Each row was made from one walk, in order. Every step used is in the known rows, and no mark comes twice. Write each row's walk.
In the rows, 128 means zero.
Known rows
gifo, vegat, mozet: [123 146 163 136 101 158 124 103  95 126 172 168 120 125 111 136 106 138
 163 143 185 141 157]
bazi, bogi, zitem: [127 151 109 121 103 142 141 125 135 136 118 105 165 116 128 139 154 120
 124 138 120 116 112]
mozet, bogi, zitem, bazi: [140  96 110 136 114  94 155 127 140 124  99 136 162 162 152 144 129 113
 197 141  45 110  76]
gifo, vegat: [134 129 128 127 105 139 136 120  94 134 139 142 116 136 105 124 128 130
 149 133 189 138 150]
bazi, zitem: [139 152 107 116 148 139 128 125 122 136 131 104 138 137 115 128 155 141
  97 133 134 138  90]
zitem, bogi, konev, gifo, vegat: [131 115 134 123  87 128 135 103 125 110 121 140 116 147 130 155 117 129
 186 157 220 145 191]
mozet, bogi, konev, gifo, zitem, bazi: [152 104 143 140 164  96 155 124 153 110  99 113 130 143 193 172 134 112
 202 158  93 154 114]
gifo, vegat, mozet, bogi, zitem: [133 144 145 137  55 139 130  97 100 128 157 170 139 163 117 142 128 130
 180 148 104 154 119]
bogi, zitem, bazi, gifo, vegat, mozet: [130  90 141 145  84 134 120 104 141 131 134 142 161 184 186 166 128 104
 252 148 138 103 144]
konev, bogi, zitem: [135 133 106 115  98 118 147 123 146 132 129 114 124 189 178 117 155 133
 114 145 118 158 113]
bogi, konev, gifo: [126 105 136 123 143 132 124 109 144 119 120 123 115 160 186 144 146 105
 149 146 154 141 161]
gifo, zitem: [142 153 130 129 137 118 132 139 142 129 127 105 131  92 148 140 149 144
 121 145 114 146 126]
gifo, vegat, mozet, bogi, zitem, bazi: [134 118 145 144  86 123 151 102 108 122 140 174 152 160 137 154 109 124
 231 156  97 123 104]
gifo, zitem, bogi: [139 164 126 129 106 102 135 141 156 115 119 108 145  71 112 154 118 167
 136 152 118 141 137]
mozet, bogi, zitem, gifo: [138 157  83 127  42 130 125 126 142 120  98 146 144 163 179 133 148 118
 145 144  44 164  82]
bazi, zitem, bogi: [138 163 104 117 117 125 132 128 137 122 124 108 151 111  84 141 127 161
 111 142 136 134  99]
vegat, mozet, bogi, konev: [124 133 151 129 142 136 123 113 115 114 154 162 125 118 134 142 113 120
 147 136  88 169 127]
zitem, bogi, konev: [120 126 111 110 131 113 132 130 142 113 115 133 137  85 123 139 122 139
 139 141 136 137 160]
vegat, mozet, bogi: [130 147 167 145 107 136 122 113 117 115 160 161 129 136 107 144  92 133
 150 131  86 158 101]
konev, gifo, bogi, zitem: [130 100 149 149  81 124 122 111 164 130 114  98 131 183 209 158 143 127
 146 166 134 127 111]
bazi, konev: [137  88 121 121 169 132 114 122 162 134 126  87 137 122 161 137 132 115
 133 125 145 123 150]
konev, gifo, bogi, zitem, bazi: [129  74 153 155 112 110 142 117 166 125  97 106 147 182 233 171 126 118
 197 173 125  97  96]
vegat, mozet: [118 144 162 135 124 146 117 112 128 120 161 152 132 117 138 140 108 137
 136 142 121 133 134]
bazi, bogi: [128 151 134 127 130 151 141 133 117 129 130 110 145  96  92 138 121 125
 120 123 162 126 119]
gifo, vegat, mozet, bogi: [135 147 166 143  83 148 130 105  83 121 169 176 117 144  80 140  92 134
 173 136 148 166 124]
zitem, bazi: [129 102 131 136 160 112 150 132 132 122 112 136 142 124 150 139 111 122
 179 134 118 100 112]

Write each row's walk
[137 178 143 141  43 167 121 111  91 109 152 193 115 144 125 140  94 132
 172 146 143 193 117] : zitem, gifo, vegat, mozet, bogi
[125 154  81 118  62 135 117 125 153 125  98 140 147 148 210 128 164 122
 138 153  80 140 114] : bogi, zitem, gifo
[127 145 126 139  85 148 116 142 133 121 112 129 118 110 193 139 113 139
 117 147 146 164  98] : zitem, gifo, bogi
[140 133 138 126 150 120 127 118 157 121 117  99 116 128 203 157 167 122
 138 162 140 159 160] : bogi, konev, gifo, zitem
[128 170 120 135  40 147 112 112 141 111 133 172 147 151 183 144 129 127
 161 155  40 171  87] : vegat, mozet, bogi, zitem, gifo
[135 139 120 118 205 124 166 147 136 122 107  98 157  42 160 158 146 122
 156 149 142 129 129] : gifo, zitem, bazi, bogi, konev
[125 112 124 135 100 121 127 128 146 138 117 107 143 132 180 141 147 138
 124 152 107 124 101] : gifo, bogi, zitem
[139 169 103 128 106 161 118 140 127 129 115 106 128 117 176 138 142 152
  88 155 150 172  61] : bazi, zitem, gifo, bogi
[131 107 175 154 108 137 121 120 142 123 126 104 111 164 173 159 110 130
 141 150 173 139 119] : konev, gifo, bogi
[125 180  86 115  61 159 131 131 142 125 101 121 163 113 173 139 156 117
 126 150 117 143 103] : bazi, bogi, zitem, gifo
[132 120 164 144  78 159  99 108 120 130 163 140 125 171 133 153 112 113
 194 124 187 142 164] : bazi, gifo, vegat, mozet
[140  38 168 156 178 123 127 118 182 123 109  72 136 157 222 178  95 109
 198 156 181 105 125] : zitem, bazi, konev, gifo, bogi
[128 127 135 133 162 139 163 139 122 122 115 117 160  95 114 150 103 116
 168 131 156  99 104] : zitem, bazi, bogi
[150 122  75 106  68 149 129 113 154 133 119 104 120 186 230 121 161 120
 149 157 198 188 148] : bazi, konev, bogi, zitem, gifo, vegat
[147 135 126 140  81 104 111 146 183 120 113  84 150 114 130 169 123 142
 166 132 119 145 144] : bazi, gifo, zitem, bogi
[126  99 106 128 132 102 148 126 149 130  99 131 162 147 184 140 145 116
 184 153  82  86 107] : bogi, zitem, bazi
[143  93  99 109 137 119 131 116 183 137 127  73 133 178 204 125 159 120
 124 143 135 153 133] : bazi, konev, bogi, zitem
[146  48 123 133 127 121 134  94 168 133 104  97 151 200 218 165 145  95
 242 165 182  90 160] : bogi, zitem, bazi, konev, gifo, vegat
[122 173 116 124  31 165 115 102 118 122 143 181 137 144 189 139 144 132
 174 171 136 155 142] : bogi, zitem, gifo, vegat, mozet
[142 127 134 136 169 101 151 143 144 124 110 113 144  92 167 151 131 136
 171 152 105 115 113] : gifo, zitem, bazi
[140  75 109 136  84 116 132 120 142 139 101 115 157 194 177 153 149  95
 241 135 145  96 137] : bogi, zitem, bazi, gifo, vegat
[143 165  83 111  32 146 144 120 121 126 123 146 109 194 199 113 156 133
 139 159 177 191 127] : konev, bogi, zitem, gifo, vegat
[132 106 137 122 118 142 132 100 110 125 129 137 104 169 159 142 146 106
 168 148 218 150 187] : bogi, konev, gifo, vegat
[152  49 127 143 139 103 134 104 191 122  92  91 162 209 209 171 132  90
 227 152  85 108 106] : mozet, bogi, zitem, bazi, konev, gifo
